Known rows, with every way that one mark hangs from another:
{nomi {moma {fika meda noguf} magiv}}: [-46  -2 -11 -26   1 -11 -32  21  14 -24  -5  23  -2  26   2  13  -3   8
 -43 -41  22 -26  27  24 -25  11 -20 -12 -19 -16 -11  21   5  43 -31  48
  15 -22  15  -6  30 -12   4  21  32  -4   2 -24  25  26 -37 -12 -42  23
  26   0 -24 -22  28  -8  18  18 -29  12   1  37  11 -15]
{magiv {moma {fika noguf} nomi}}: [-36  11 -56   7  -5   3 -19  20  43 -33  25  10 -14  19   6 -11  19 -13
 -51 -10  48 -35  36  15   0  13  -2 -35 -37 -27   4   8   2  39 -30  48
   4  -9   3  -3 -13 -33 -27   3  51  -8 -17 -15  26 -17 -17 -18 -45  35
  35   0  -7 -16   8 -55   1  -2  -3  35  10  32  -5   0]
{noguf fika}: [-31  16 -39 -13   6 -20  -7   6  35 -50   4   2  -4  15 -33   9  27 -20
 -19 -18  65 -17  24  40 -50  40  -8 -35  16  -8 -11   5   0  13  11  35
 -12 -27  11  10  22  14   0  -9   5  -5 -13 -15  61 -19  -9  -2 -53   6
  60 -17   1 -27  51 -48 -26  15  17  42 -46  24  -3  -5]
{ruvu bilal {nomi {moma fika magiv}}}: [-14  11 -19   0   7   2 -63   0   9   9  28   2 -58  35 -16  13 -25 -24
  -3 -63  27 -10  21  20 -17  21  -4   4 -27   4  11  -5  -3  13  41   4
  17 -25   3 -19  44 -37  -1   4  41 -12   1 -29  64  -9 -32   3 -22  17
  36 -18   2 -13  33  -6  -4   9   5  -3  -3  61 -47 -43]
{ruvu bilal nomi}: [-22  22 -26  16  -4  22 -34 -12  11   6   9 -18 -50  29 -56 -14   5 -33
  -7 -26  53 -24   4  24 -38  37  12 -17  -6  -4  -1 -13 -17  -7  49   4
  23 -32   8 -22  34 -14 -19  -4  51   4 -15 -17  77  -3 -21  13 -40  10
  61 -17  40 -15  48 -33 -32  18  26  30 -40  68 -47 -40]
{bilal ruvu}: [-30  18 -18   0  12  33  -7 -14  31 -35   1   4   1   4 -40   2  -5 -20
 -29  -5  54 -38  11  19 -45  18  11 -43  25 -26  11  -2 -14  27  17  56
   8 -42  54  21  15  32 -18   1  60  18 -46 -21  66   3 -23 -25 -61  18
  47 -11  -4 -35  61 -69 -19   7   1  45 -64  57 -13   0]
{nomi {moma magiv}}: [-40  -3  -4 -34  12  12 -25  -2  21  -4  -9  14 -41   7  -3  12   3  -2
 -26 -46  23 -25  26  24 -28  11 -24 -13   7  -2 -17  18  -2   4  12  30
  11 -29  29 -15  43  18  20   6  33  -3 -46 -23  43  18 -52   1 -48  13
  48  -7  -6 -43  36 -12  36  14  -9   5 -32  49  -5   5]
{magiv {moma {fika meda noguf} nomi}}: [-36   5 -54  12  -9   4 -14  32  30 -28  16   6  -3  31   3 -10  21  -6
 -53 -14  41 -43  39  15 -10  17  -2 -33 -45 -31  -5   1  -4  53 -36  58
  10  -7   3 -15 -15 -36 -36   8  41 -10 -10 -20  14  -7 -26 -16 -44  25
  31  13  -6  -3  12 -56  -3  -5 -21  37  10  29   8 -11]
{magiv {moma {fika meda}}}: [-19  -8 -37  -2  -1 -14   9  11  34 -26   3   2 -11  31   4  -5  26   7
 -52 -17  29 -39  36  27 -38   9   6 -40 -18 -28 -16  -1   3  41  -8  59
   8 -14  30 -15 -31  -2 -15  -2  38 -10 -25 -25  34   5 -25 -23 -42  -3
  28  15   4   1  43 -49   2  12 -19  28 -28  48   2 -15]
{bilal {ruvu {nomi {moma magiv}}}}: [-26   4  -8  -4  21  44 -44 -16  22 -21  29  16 -16  -4 -22  14 -30 -27
  -2 -31  39 -25   2   6 -44  13 -18 -15  -9 -11  11 -12 -14  20  37  45
  19 -37  33   9  44  17  -3  17  53   7 -41 -24  50  -2 -42 -18 -47  33
  39 -20 -16 -44  44 -52   7  10 -14  14 -58  51 -23   0]
{noguf {fika meda {moma magiv}}}: [-46  17 -52  -9  -1 -29 -16  25  18 -45  -4  -2  14  26  10  35   4  -3
 -31 -25  12 -26  21  34 -54  47 -13 -17   0 -18 -14  31   8  26  11  49
   0 -12  -2   5  10 -12 -18   9  -2 -22  16 -31  29   9 -30   1 -40  11
  42  -6 -10  12  29 -20  -4 -20 -37  24 -24   9  17 -21]
{moma magiv}: [-41  16  -1  -9   6  27  -9  15  21 -14 -11   5 -29   4 -17  15   1 -11
 -40 -32  40 -39  18  24 -33  34  -9 -26  29 -20  -1  26  -2  -3   9  44
  -3 -32  33 -16  39  23   1  -2  64  10 -58 -19  59  17 -37  -8 -49  24
  57 -22  11 -29  58 -18  -1 -11  11   2 -48  42 -14  -4]
{noguf {fika meda moma}}: [-41  15 -63 -12  -7 -35  -5  10  24 -49  -8  -4  22  32  -5  23  22  -7
 -28  -9  27 -24  23  29 -63  46  -7 -24  -8 -18 -21  19   1  27   7  45
   7 -15  -4  12  -9  -9 -26   3 -13 -17  25 -25  33   6 -19   9 -43   0
  46   1  -3   9  27 -39 -12   5 -32  50 -32  17  16 -20]
{fika noguf}: [-64  15 -25 -18 -15  17 -16  -5  39 -44 -25   0   7   9 -50 -24  34 -12
 -48  17  63 -35  10  29 -32  24  -1 -38  18 -24  -9  15  -3   8 -21  43
  19 -37  12   9  26  14 -22  15  58  21 -12  -7  46  27 -13 -12 -66  24
  64  -1  21 -36  38 -39 -22  36   8  54 -31  53   3   1]
{moma magiv nomi}: [-40  27 -11   9   8  37 -23  43  10   0  12   4 -38   6  -3  22 -15 -32
 -30 -54  51 -38  24   2  -7  44  -8 -19  -8 -19  11  14 -18  13  -4  35
  -8 -20  10 -31  54 -14 -14  -1  62   4 -64 -20  54  -9 -42   5 -44  51
  61 -30   5 -32  36 -35   4 -48  26 -17 -20  16 -16  -7]
{moma fika nomi}: [-16  29 -24   7   0  -8 -11  37  17 -23  32   7 -21  30  -2   9   0 -32
 -25 -39  77 -19  42  -4  -8  37  12 -28 -30 -32  16 -14 -21  47 -29  31
  -4 -18   4 -10   1 -42 -29 -14  45   3 -21 -26  81 -29   2   4 -37  28
  38 -38  -5 -19  34 -64  -6 -17  38  11  -7  17 -23 -28]
{fika meda {moma magiv nomi} noguf}: [-82  24 -42   3 -23  20 -38  45   5 -28 -20  -4  23  25  17  15  -6  -8
 -52  -9   9 -50   8   3 -18  47 -14  -8 -31 -35   0  42   0  35 -36  53
  28 -12 -18  -4  21 -45 -60  32  46  -2  22 -30   2  39 -43  10 -43  49
  47   5   1  11  -4 -15  11 -33 -46  26  18  14  24 -20]

Rows:
[-30  13 -20   3   1   4 -70  -4  13  -4  26   1 -45  31 -21   6 -21 -25
 -12 -49  30 -11  14  23 -10  16  -7   3 -28   3  12   0   1  17  24   8
  18 -26  -3 -16  52 -42  -4  15  49  -9  15 -24  47  -3 -30  -5 -28  30
  38  -9   2 -20  23  -5  -5  19  -2  10  10  61 -39 -41] : {ruvu bilal {nomi {moma {fika noguf} magiv}}}
[-46  17 -13  -1  -5  -1 -13  53  11 -35  -6  10  16  30  -4  20  -6  -2
 -64 -26  34 -34  17  24 -25  33   1 -24  -6 -37   2  21   9  50 -45  70
  -1 -24  16  -5  24 -20 -27  16  61   6  -3 -21  31  31 -25 -29 -44  37
  33 -12 -12   1  46 -14 -16  -8 -17   5   1  27   8 -31] : {moma {fika meda noguf} magiv}
[-49  31 -32   0   0  19 -27  21  17 -16   4  -2 -28  15  33  30 -11 -20
 -27 -26  21 -32  22  -1  -9  43  -9  -9 -12 -29  15  31  -5   8   6  31
  11 -13   1  -6  13 -30 -31   1  49  -1 -21 -35  44   0 -33  11 -37  39
  49 -25   2  -6  10 -22  28 -46 -10   2  -6  22 -10 -15] : {fika {moma magiv nomi}}
[-25  12  -1  -2   5  -9   0  51   3 -22   1   6  -4  34   4  32  -9   2
 -53 -46  33 -34  23  17 -35  34  10 -23  -2 -35  -3  11   0  46 -22  61
  -6 -22  31 -18  13  -9 -14   2  53   0 -24 -31  55  20 -29 -19 -39  19
  28 -21  -8   6  61 -20 -13 -20  -1  -8 -23  24  -5 -35] : {moma {fika meda} magiv}
[-50  27 -17  18  -5  13 -32  78   1 -20  16  12  10  32   4  21 -22 -20
 -59 -49  48 -41  25   1   1  45  -3 -15 -37 -39  13  13  -8  65 -61  59
  -7 -16  -2 -19  35 -55 -41  16  60   0  -2 -26  29   5 -30  -9 -36  60
  32 -24 -22  -5  26 -34 -11 -40  -5  -5  26   2   2 -31] : {moma {fika meda noguf} magiv nomi}
[-24  14 -30  -3  -5   1 -61 -14  15  -8  20   1 -40  38 -38 -10  -8 -25
  -7 -32  46  -6  16  22 -19  16   2  -6 -31   0   5 -10  -5  18  24   3
  27 -27  -5  -6  29 -40 -10   9  39  -4  29 -22  55  -5 -16   4 -31  17
  38  -6  12 -17  20 -20 -11  41   4  31   2  67 -40 -40] : {ruvu bilal {nomi {moma {fika noguf}}}}
[-33  10 -20   7  -1   4 -63  11  -1   2  19  -1 -35  40 -24   6 -23 -20
 -19 -50  24 -21  12  24 -20  21  -6   5 -39  -1   3   3  -1  25  15  17
  21 -23  -6 -22  47 -48 -12  19  40 -13  20 -28  36   7 -37   2 -26  25
  33  -2   7  -5  24  -5  -6  15 -14  10  12  60 -30 -46] : {ruvu bilal {nomi {moma {fika meda noguf} magiv}}}
[-15   7 -22   4  -2  -8 -48  -5   1   8  19  -4 -44  49 -34  -1  -6 -22
  -6 -53  33 -14  19  19 -40  19   2  -5 -39   0  -9 -16 -14  25  29   3
  27 -25   1 -19  24 -40  -9   3  23 -13  25 -27  62  -5 -27  14 -25   1
  37  -1  13  -4  33 -32  -7  32  -1  23 -12  65 -37 -52] : {ruvu bilal {nomi {moma {fika meda}}}}
[-19   5  -9  -2  21  28 -48  -5  24 -27  43  21 -12   5 -10  17 -36 -24
  -7 -38  39 -19   5   7 -33  11  -6 -14 -14 -16  18 -14 -11  32  28  48
  15 -38  31  15  35   5  -2  13  50   4 -31 -27  55 -10 -32 -25 -40  32
  29 -26 -26 -37  42 -52   5   8 -14  11 -48  47 -26 -11] : {bilal {ruvu {nomi {moma fika magiv}}}}
[-75  27 -39 -18 -19  16 -31   3  36 -48 -23  -2   7   8  10  11   7  -2
 -45  20  12 -34   5  22 -16  30 -10 -15  15 -29   8  50  17  -3  -8  51
  24 -25   0  17  18 -14 -38  22  58  12  11 -23  19  34 -21 -12 -51  39
  50 -10   4 -12   9   6   8  -5 -37  34  -1  40  10  -8] : {fika {moma magiv} noguf}
[-34   4 -19  -2   6  26 -44  -3  22 -34  30  16  16  16 -33  -3 -20 -20
 -10 -15  44 -21   1   4 -47  12  -3 -22 -31 -21   7 -20 -18  52   2  58
  30 -37  19  20  23   2 -21  28  39   7   2 -26  39   4 -29 -26 -46  27
  26  -5 -21 -27  35 -67  -5  33 -26  40 -36  47  -9 -13] : {bilal {ruvu {nomi {moma {fika meda noguf}}}}}
[-43   2 -14 -30   2  -7 -39  10  27 -32   6  24 -12  19   5  12  -5   2
 -37 -35  33 -14  32  21 -11   9 -19 -14  -4 -14   3  20   9  33 -17  41
   5 -24  17   6  33 -16  12  15  41   0  -5 -23  34  14 -26 -18 -40  31
  30 -12 -24 -35  22  -5  21  19 -15   9   8  40   0  -8] : {nomi {moma {fika noguf} magiv}}
[-15   9 -46  10   2  -1  -7  17  39 -20  33   8 -35  23  19   1  17 -13
 -43 -27  45 -29  45  13  -5  16   2 -34 -37 -27   3  -5  -6  36 -10  41
  -2  -8  11 -15 -19 -28 -16 -11  45 -12 -40 -20  45 -29 -18 -11 -39  20
  30 -10  -5 -15  22 -61   9 -12   3  18  -8  32 -13  -8] : {magiv {moma fika nomi}}
[-24   9 -22  -1   3  16 -54 -24  12  12  10  -5 -61  28 -46  -9   0 -28
   1 -40  38 -14  18  22 -35  22  -7  -7 -19   8  -8 -11 -13  -4  52  -7
  27 -28   4 -22  38 -15   2   3  32  -7  -4 -21  58  -7 -32  19 -34   6
  54   0  25 -25  34 -24  -2  36  10  32 -23  74 -43 -33] : {ruvu bilal {nomi moma}}
[-28  -6  -4 -25   9 -15 -20  26   9  -9   2  20 -18  30  13  25  -9   5
 -33 -61  20 -25  35  20 -34  14 -15 -14 -17 -14 -13  10  -1  42 -14  44
   6 -21  25 -15  20  -9  11   9  29  -9 -18 -32  38  19 -41  -7 -36  10
  27  -5 -20 -15  40 -15  26   8 -24   1 -17  37   1 -21] : {nomi {moma {fika meda} magiv}}
[-81  15 -50 -10 -32  -1 -13   8  18 -42 -44 -13  34  29 -17  -8  26   4
 -52  30  14 -45   5  19 -47  34  -1 -24  -8 -37 -17  30   4  29 -23  53
  42 -21  -6  13 -13 -14 -56  27  34   7  39 -22  11  50 -25   5 -56  14
  47  21  16  11   8 -26  -3  21 -49  64 -10  40  26 -21] : {fika meda moma noguf}
[-39  27 -66  -5  -1 -22 -23  12  32 -49  20   0  -3  20   5  26   8 -25
 -11 -15  48 -14  34  18 -28  50 -10 -20 -14 -17   9  14  -1  20   9  28
  -4 -10 -16  14   8 -26 -20  -6  -7 -18  15 -27  50 -26  -7  20 -37  23
  50 -20  -9  -9  14 -44  -7 -12  -4  42 -13   7  -1 -13] : {noguf {fika {moma nomi}}}
[-19  -4 -12 -16   9 -10 -37  -4  27 -14  29  12 -32  16 -19  -6   3 -22
  -3 -28  50   2  19   3 -39  18 -12 -10 -31  -9  -5 -28 -17  18  16  21
  28 -30  -1  -1  19  -9   8   2  25   2  -8 -20  65  -8 -17   3 -33   9
  38 -28  -1 -32  32 -46  12  44  12   8 -45  46 -25 -22] : {ruvu {nomi {moma fika}}}
[-24  -2  -4 -31  14 -11 -27  11  25 -17  11  23 -32  19  16  25  -8  -2
 -25 -53  29 -16  33  21 -17  10 -14 -10  -4 -12   0  11   4  30   0  36
   2 -23  26  -6  23  -7  21   2  33  -5 -24 -27  50   3 -30  -8 -37  14
  30 -19 -21 -29  35 -13  31  10  -8  -4 -13  41  -9 -11] : {nomi {moma fika magiv}}
[-17   6 -14   9   4  -1 -56   9  -3  12  21   0 -47  42 -18  14 -27 -20
 -10 -65  20 -16  18  19 -31  23  -4   2 -36   0   0  -6  -4  23  32  11
  15 -22   6 -28  44 -41  -1  10  35 -18   7 -32  48   4 -39  11 -22  14
  32  -3   5  -1  34  -8   0   4  -6   2  -5  58 -38 -51] : {ruvu bilal {nomi {moma {fika meda} magiv}}}
[-41  32 -34   8 -12   0 -26  40  27 -38  21  10  -1  25 -10   0   3 -29
 -40 -14  78 -19  34  -1   5  37   7 -31 -31 -35  19  -3 -11  52 -52  39
   2 -21  -9   6  11 -49 -39   1  54  10   2 -19  57 -15   4  -5 -44  47
  41 -33  -9 -23  21 -57 -16  -2  25  32  10  16 -11 -23] : {moma {fika noguf} nomi}
[-27   8 -15   2   7  22 -61 -14   8  16  14  -4 -67  24 -30   3 -18 -25
  -2 -54  25 -21  12  21 -27  21 -12   2 -18  11   2   2  -6  -6  51  -2
  21 -27   7 -28  58 -18   6   9  44 -10 -18 -20  52   0 -46  14 -30  18
  52  -7  19 -22  34  -9   6  12   5   7 -20  68 -42 -31] : {ruvu bilal {nomi {moma magiv}}}
[-31   6 -23  -6  10  28 -49 -14  33 -42  35  19   6   8 -29  -3 -20 -28
  -9 -12  51 -19   3   9 -35   6  -9 -21 -18 -20  18 -21 -13  41  10  53
  23 -36  19  33  26  -2 -13  22  48  11  -4 -20  48  -4 -20 -23 -48  32
  28 -17 -18 -40  31 -64  -9  32 -15  34 -40  51 -17 -10] : {bilal {ruvu {nomi {moma {fika noguf}}}}}
